Each row comes from the steps of one walk. Every step used is in the known rows, and no mark comes twice. Write the walk behind each row, first mark first.
Known rows
Z-V-F-Y-L: [  1  -1 -10  -8 -11  10  18 -16   0  -4  -3   7  -5  -5  -6   5   3  -8
   4  11   5  -6  20 -16  11  10  -7   3   8   2   5  -6  -2]
A-Y: [ -5  11   4  -5   6  14   2  20  16  20  -5   1 -10   7   8  -9   2 -11
  -5  -2 -12  -9  20  -4   5  -4   6 -16  -7  -1 -13  -8   0]
V-L-Y-Z: [ 22   8  -7   8   4  -7 -10  -7   4   0  10  13 -10  22  30   1   3   5
  -2  -7 -30   8   8   0 -11  -6 -18   5   5  -2  13  -4  13]
Z-V-L-Y-J-C: [  1 -10 -13 -11   4   7 -11   5  13 -16  -3   6  -5  -4   7  -9  -6  17
  12   1 -19   3 -22   8 -16 -36  -1   9  13 -24   6  11  14]
A-S: [-15  12  12  14  -2  10  -5  40  13  13   2  -6  -7  -5  -1  -5  17 -28
  -5 -14 -13  15   7  -5   0 -10   2  -3  -3 -10 -19 -15   3]
V-Z: [  4   1   1   2  11 -13   0  14   2   9   4  -9   0  15   1   4   6  -3
  -9 -12   0  15   4  -7   0  -2   2 -14   3  -6 -10  -7   2]
Z-C-J: [-16  -8   7  -3  24   3 -17  14  -1  22   6   2  22   9  -9 -15  -3 -16
  -9  -5  -4  27  -7  25 -19  -6  26  -7  -2  11 -16  12  -7]
V-N-Y: [ -4 -10  16  16  -5   8 -12  25   0   4  -5   6 -29  -9 -13   1   1  16
  -9   3  -2  -7   1   8   3  -2  -8   3 -21  -8  15 -22  11]
Z-Y-J-V: [-21 -14   2 -19 -15   4  -2 -24  -9   4 -16   5   0  -6   0  -7 -13  -6
   5   6  16  -9  -2   1   7   8   7 -11   0   5 -16  -5 -18]
N-Y: [ -9   0   5   8  16   4  -1   9   2   6  -3  -1 -19   0  -8  -5   6  13
  -2   4  -5  -3  14   0   0  -5  -4   3 -14  -5   3 -12   3]
J-C-Z-Y-L: [ 18   3  -4  13   1  -9   7 -23  -3   7   3  -4 -12   7  15 -16   2   8
 -17   4  -1  -5 -23  -6  21   9  -9  21   0   6   6  27   5]
C-Z-Y-L: [  9  11  -2   4  -6 -10   5 -30  -6  12   7  13 -24  10  18  -7  -9  -3
 -14   8  -3  -3 -10   0  16  23  -9  13  -6   9   9  11   0]
Y-J-V: [-21 -13   1 -13  -7   1   0  -1  -8   6   3  -2   5  -7 -11   2   1 -19
  15  -2   5  -1  -2  -7   6  -7  13 -15  -1   1  -8   3 -15]
S-D: [ -5 -18   7  -2   1  -1   5  14 -13  20   2  -9  -4 -17  -6   6   5 -28
  -2 -22   6 -10  10   0   0 -10   2   4 -26  -9   2 -16  -2]
A-V-F-Y: [ -2   4  -6   8  -6  16  12  11   6  14 -15 -15  16  -3  -3  13   2  -9
 -10 -21  21 -22  19 -14  12  19   3 -12   9  20 -13  -9  -8]
J-V-N-Y-L: [ -3  -3   6   6 -19  -1   0  -5 -15 -19  10   4 -42 -15 -13  -2   2  10
   0  25  15 -30   5  -1  11   6 -17   8 -15  -6  29  -9   0]
J-C-Z: [  9  -8  -4  22  12  -5   0  13   4  26   8 -17   0   0  -1  -2  14   0
  -4 -14 -14  12 -19 -17  16  -7  10  11  -3   5  -3  22   4]
J-C: [ -2 -15   2  17  14   2   5  23   1  16   3 -13   1  -5 -11 -11  22 -11
  -6 -17  -8   5   2 -12   6 -17   9   2  -7  -2 -10   4   1]
D-S: [ -7  -2   6  10  -2  -7  -3  29  14  19   3  11 -19  -4   2 -11  15 -29
   6   5 -14  17  20  -9  10 -10   5   1 -13  -3 -14  -9   6]
N-Y-L: [ -1   9   4   6  14  -4   8  -3  -2  -8  13   7 -25   5  -4 -10   6   8
  -7  15  -1  -9  12   3   4  -4 -18   8 -11 -11  20  -2   8]
J-V-F-Y: [ -8 -11  -8   0 -16   9  11 -17  -4  15 -14 -23   1  -9  -6   7  11  -8
  10   0  19 -16  30 -35  17  21   0 -12  16  24 -12 -15 -13]
C-Z-V-N-Y: [  1  -6   3   8 -11   8 -13   6   1  -1  -2  16 -32 -13 -12  13 -18  30
   4  18 -10  -6 -25   7   9   1   2  19 -24 -10  19  -2   7]
F-Y: [ -9   2   4   1  -2  10   5  10  10  27 -15  -6   4   2   0 -10   8  -6
 -14  -1  -3  -2  21  -3   7   0   3 -10   0  14   2 -15   1]
C-J-V-Z-Y: [ -3   0  -5 -22  -1  -8 -14 -36 -13  12  -9  -7  -3   4  15  -8 -28  10
  -6  15  20  -7  -7   6   6  26  18 -23  18  21 -24   3 -22]
F-Y-L-V-Z-C: [ 10  26  -1  -3   4 -15  20  -9   4 -40  -7 -15  50  18   2  -8   9   8
 -15   1  30  11   4  22 -27   2 -13   1  21   2   4   8   9]
N-Y-J-C-Z: [  7  -4   2  11  19   1  -9   5  11   3  -7 -22  10   9   2  -7  -2  32
   4   4  -8  13 -38   3  14 -13 -10  11   9  -9  10  34  13]
C-Z-V-F-Y: [  4  -4 -14  -2 -12  10   7 -17   7  19 -13  -5   3  -5  -1  16  -8   6
  10   3  -3   5   1 -23  17  18   5   6  10  14  -5   3  -2]
C-J-V: [-18  -6  -2  -9   2   2 -10  -9 -14  26  12  -2  -5 -13  -4  -6 -13 -17
   8   6   0  -8   6  -4   6   7  34 -17  -2  22 -12   6 -24]
A-Y-J-V-L: [ -5  10   6 -31  -4   4  -8   3  13  -1  -1  -7 -11  -3  17  -2 -13 -12
  10  16  -3 -18  -3  -6   0  -4  -4 -17  17  -1  -4  -3  -6]
N-Y-J-C-Z-V: [  1  -9  -8  -2  16   8  -4  -4  10 -10 -10  -6  10  -2  -8   0 -13  38
  15  16  -8  11 -45   5  10 -19   0  18   0 -19   7  34   6]
Z-V-L: [ -7  -7   0 -14   8  -3  -1  11   2   3  13  20 -25 -16  -8   8  -3 -14
   4   6 -20  -1   1  -4 -13 -13   9   9  -9 -10   0 -18  -4]
L-V-Z-C-J: [  0  14   3  -6  22 -14 -10   3  -2 -18   5  -8  53   6  -4  -3  -9   4
  -3 -13  15  27 -15  31 -35   1  26 -12  11   8 -23  17  -6]
L-V-N-Y-Z: [ 18   4  13  21 -13  -2  -1   5 -10 -34  -3  19  13  -7  -2  15  -2  25
   0  -4  -3  -3  -5  15  -5   5  -9  11 -21  -4  18  -8   5]
N-Y-L-V-Z: [ 18  31  -1   4  11 -22  16 -14  -4 -47  11  -4   4   3   4   4  -1  29
   1   8  16  -8   4   9 -12   4 -18   4   2 -12  14   3   7]
C-Z: [  2   2  -1  13   4  -6  -3   6   2  30  13  -1 -10   3   2   6   2 -11
  -1  -9 -19  10  -7 -12  11   3  11   3 -10   8   0   7   0]
C-J: [ -9  -1   6  -3  12   1 -16  12  -2  33   9   5   0  -3  -2  -8 -10 -16
  -5  -5 -16   9   1   9   2   1  30 -15  -4  16  -7   4 -10]
J-V-L-Y-Z-C: [  8  -4 -14   0   6  -8  -9 -26  -4 -20   8   1  10  23  17  -5  10   4
   6   4  -4   7   5   4 -30  -9 -18  14  12   3   2   4   3]

Write each row's walk
[  3 -12   4   9  18  -4  -1   8  -5  -1   4   7  39  29  -4  -5  20 -16
  -9 -13  -6  35   0  12 -15 -10   0   6  -7   1  -9   7   1] => Y-Z-C
[ 10  -2   4  11  18  -1  -1  -6  -2  -4  -2   8   5  19   6   0   4  15
  -3   5 -11  10   8   2   3  -1 -15   6  -9  -4   8  -2   4] => N-Y-Z
[ 15  -1   1 -10  18  -4  -4 -14  -1 -23   4  23 -10   7   6   9 -10  19
   3  25 -19   5  -6   4 -10  -6 -18  20  -5 -15  16  -9   4] => N-Y-Z-V-L
[ -2 -24  -7  -8  -6  20   7   3  12  -1 -29 -13  30  -8 -13   1   4   9
  12  -4   8   9 -10 -11  12 -10   3  -5  23  -5 -12  12   1] => Z-V-F-Y-J-C
[ -9   2  14   4  -6   8  -3  36   2  12  -3 -19  -2 -21   1   4  10 -37
  -1 -21   6  -1   3   2  -1 -16  -7   6 -13 -20 -10 -19   6] => A-S-D
[  0  -1  -3  14  -7  -3  15   2  -9 -10   8  -1  11 -20 -11  21  13 -13
  18 -32   4  -2  22 -22  -7  12  13  -1  -7  10 -19 -11  -9] => L-V-F
[ 14  28  -4   2  -9   2  21  -8   3 -25  11   1   2 -10   9   9   5 -11
  14  -9   4 -21  26 -16   1  17  -5  -5   3   1  -9   4  -2] => A-Y-L-V-F
[  2   5  -6   5   3  -3 -10   6   9  10  10   5 -33   1  16  -4   4   2
  -1  -9 -24  -5  15  -4 -17 -12  -9   2   0  -3   9 -16  13] => V-L-Y
[ -8  -7   2  -8  -2 -11  -2  -1  -8   7  17  -4 -29 -16  -2   5   6 -22
   5   6  -5 -16  10 -21  -4   2   2   2  -1   9  -1 -17 -11] => J-V-L
[  9  10 -19  -4  -2  -1 -10 -16  12   5  14  16 -34  -3  16   6 -17  15
  13   7 -29  -2 -12  -3 -12  -8   2  20  -2  -7  14   3  10] => C-Z-V-L-Y
[ -7   2  -2  -3 -11  17   5  15  10   8 -20 -13  36   2  -2  13  -7  -9
  -2 -22  23 -12   0  -1  12  12   1 -21  20  13  -9   3  -6] => A-V-F-Y-J
[  2 -12 -15   4  -4   2   3 -10  -3  14  10   7 -11 -10 -10  24  -3  -4
  20  -8 -11  10  -6 -28  12  12  14  10  -6   2 -12   7  -7] => C-Z-V-F
[  1   4  -7 -11 -14   3   2 -35 -11  14   2 -15   1  -8   6  -4 -10 -12
   6  19  18 -18  16 -15  21  30   6 -15  28  34   3  11 -16] => C-J-V-F-Y-L
[  1   9   0   2  15 -17   8   8  -1 -31   3 -11  45   8 -11   4  12   3
  -2 -21  20  22  -2  14 -35  -6   6  -1   2  -4 -21   2   0] => L-V-Z-C
[  0  12   4  -1  -4   1  14   0   5  12  -2   1  -3   7   5 -14   9 -13
 -19   9  -1  -6  19  -1   9   3 -10  -4   3   8  18  -5   6] => F-Y-L
[ 13  11   1  -8   1 -17   5 -22  -6  -7  -1   4 -14  22  16  -9  -4   5
 -21   5  14   1   0   6   6  15 -16  -5   6  -5  -2  -4   2] => V-Z-Y-L
[  7   7  12   8 -34  -5   9  -9 -16 -26   2  28 -15 -20   0   0  -6  -2
 -12  -5  12 -25  -1  16  -4  18  -3   9 -23   1  11 -14  -1] => Z-Y-L-V-N
[ -2  14  -7  -6   0   5 -12  16  13  -5   5   8   0   4  17   3 -16   1
  -1 -17  -4 -18 -13  20 -17 -16  -2  -8   9  -9   8   2   6] => A-V-L-Y-J
[-11 -15  -5 -19 -10  18   4  -3   9   5 -24   3  22  -5  -9  10  -8   1
  14   1   6  10   3  -6   7   1   3 -12  16   0  -8  -5  -4] => Z-V-F-Y-J
[-10 -10  -7  -6  12 -12   1  -5  -7 -10   1 -22  22  17 -14  -2  15  -6
   0  -1  27  15   0  -2 -18  -3   2  -6   9   1 -22   2  -9] => J-V-Z-C
[ 12   7 -15  -3 -13   3  15 -29   2   5   1   2  -4  -1   3  12  -6   2
   6  14  -1   0  -3 -20  21  21  -8  12  13   8  12  14   2] => C-Z-V-F-Y-L
[  5  -4 -12  14  13   3  -5  -8   2  -6  -1  10  30  37  11 -12  14   4
  -4 -14  -9  30  10  19 -23 -15  -9   7  -1  -4  -3  10  12] => L-Y-Z-C
[ 16  25  -1   3   0 -25  17  -7  -9 -32  19   1  14   3   3   7   6  -4
  -2  -9   9  -1   4   2 -10   3  -2  -3   1  -7   3   4   1] => Y-L-V-Z
[ -2  -5   6   0 -12   7  -1   5  -7 -24   6  29 -38 -14 -18   0  -8  15
  -3  27  -1 -16  -6  14   1  -7 -10  15 -26 -24  29 -11   9] => Z-V-N-Y-L
[ 10   2   4   4   1   5   6   0   4  15 -15   2  27  22  13  -4   5  -5
 -16  -2 -10  12  13   0  11   4  -7  -5   6  13   6  -4   2] => F-Y-Z
[  1  19   0   8  -3 -11  20  -2 -10 -22  23  13   5 -15  -5   1   9 -20
   5 -11  -2 -10  14   0  -9   1   7   7 -16  -1   7   1  -4] => Y-L-V
[ -9 -12  21   3  -9   7 -20  28   5  -1 -10   7 -12  -3 -12   1  -8  18
  -2   2  -2   1 -16  20   2  -7  -9  -5 -11 -16  17  -9  12] => V-N-Y-J
[  0  13  -3 -29  -2   1  -3  -2  12  -6 -12 -19  11  16  15  -1 -14   4
  11  12  16  -4  -5  -3   8  -2   0 -34  24  -7 -19   9  -4] => A-Y-J-V-Z
[  5   2  15  12  -8  -1  -4  14  -6 -10  10  11 -37  -6  -8  -4   3  11
 -14  14  -1 -13   1  12   6   0 -19  10 -19 -13  31 -10  14] => V-N-Y-L
[-12 -11   6 -25 -12  -7 -10 -23  -6  -3  -7   5 -16  -9  11  -2 -16  -6
   3  13   8 -16 -10  -1  -3   9  -6  -3  12   5  -8 -11 -13] => Z-Y-J-V-L
[  7   4   0   5 -10   2  15  -7   1   9  -2  -9  -3   5   3   0  14 -12
  -6  -3   6  -5  26 -19  15  17 -16  -3  15  13   9  -5   4] => V-F-Y-L
[ -5  -4  -6  -5  -1 -13   3  -6  -9   1   6 -17  -3   3  -4   6   5  -5
   5   0  15  -2   8 -19   4   3   8 -16   6   4 -15  -5 -11] => J-V-Z
[ -4   0 -15  -9   0   4  -7  -4   9  -4   7  21 -33  -7   6  -1  -8   7
   9   5 -24  -7   9   1 -20 -18   2  10  -6 -13   7 -16   7] => Z-V-L-Y
[ -3 -10   6   0   2  12   3  20  14  14 -25 -23  33   6   0 -17   9   4
 -10  -6   2  10 -10   3  10 -17   0  -9  18   0   0  12   8] => F-Y-J-C
[  8  15  -1   5   4 -17   9   6  -3 -20   6  -6  21  -3  -2  13   4   2
   3 -21   6   6   6  -2 -13   1  12 -10  -1  -2 -13  -6  -3] => L-V-Z
[-19 -16  11  -2   2  10 -27   1 -11  -2  -4  -6  -3  -8 -18 -11 -13  17
  -1  23  19  -4 -15  28 -14   4  10   0  -5   9   3   3  -6] => Z-C-J-V-N-Y
[  0 -20   9  -1  -8   2 -25  -4 -20   5   5   8  27   8  -6  -2  -8 -11
  -5   7   6  17 -23  23  -8   5  19  -6  -1  17  -2  15 -12] => Y-Z-C-J-V-N
[ -2  -9   7  -5 -13   8 -18   7   6  -5  -8  19 -12  -8 -10  13 -26  33
  10  18  -9   6 -44  19   8  -5  -1  11 -13 -20  22  10   9] => C-Z-V-N-Y-J
[  3  23   2  11   7  -8  18 -10  -7 -37  13   9  -4 -13  -5  -1   3  12
   5   8   5 -16  15   9 -11   1 -10  14 -15  -7  17  -1   2] => N-Y-L-V
[  5 -11 -13   9   8   3   4   2   2  11   5  -1  -1 -10 -11   1   2   5
   7  -1 -15   9 -25 -13  11 -13  20  19 -11  -6  -5  23  -2] => J-C-Z-V
[  3 -18   2   5  -2  13   4  13  12  12 -26 -31  30   4  -3  -2  13   4
   2 -15   8  10  -4 -13  16  -3  -8 -10  30   6  -9  11   7] => V-F-Y-J-C
[-15 -10  10 -12  -4   5  -5  -3   1  11 -18  14   3   7   5  -9  -9  -3
  -7  -7   3   7  -7  14   3   3   3 -11  -4  -1 -13  -6  -4] => Z-Y-J
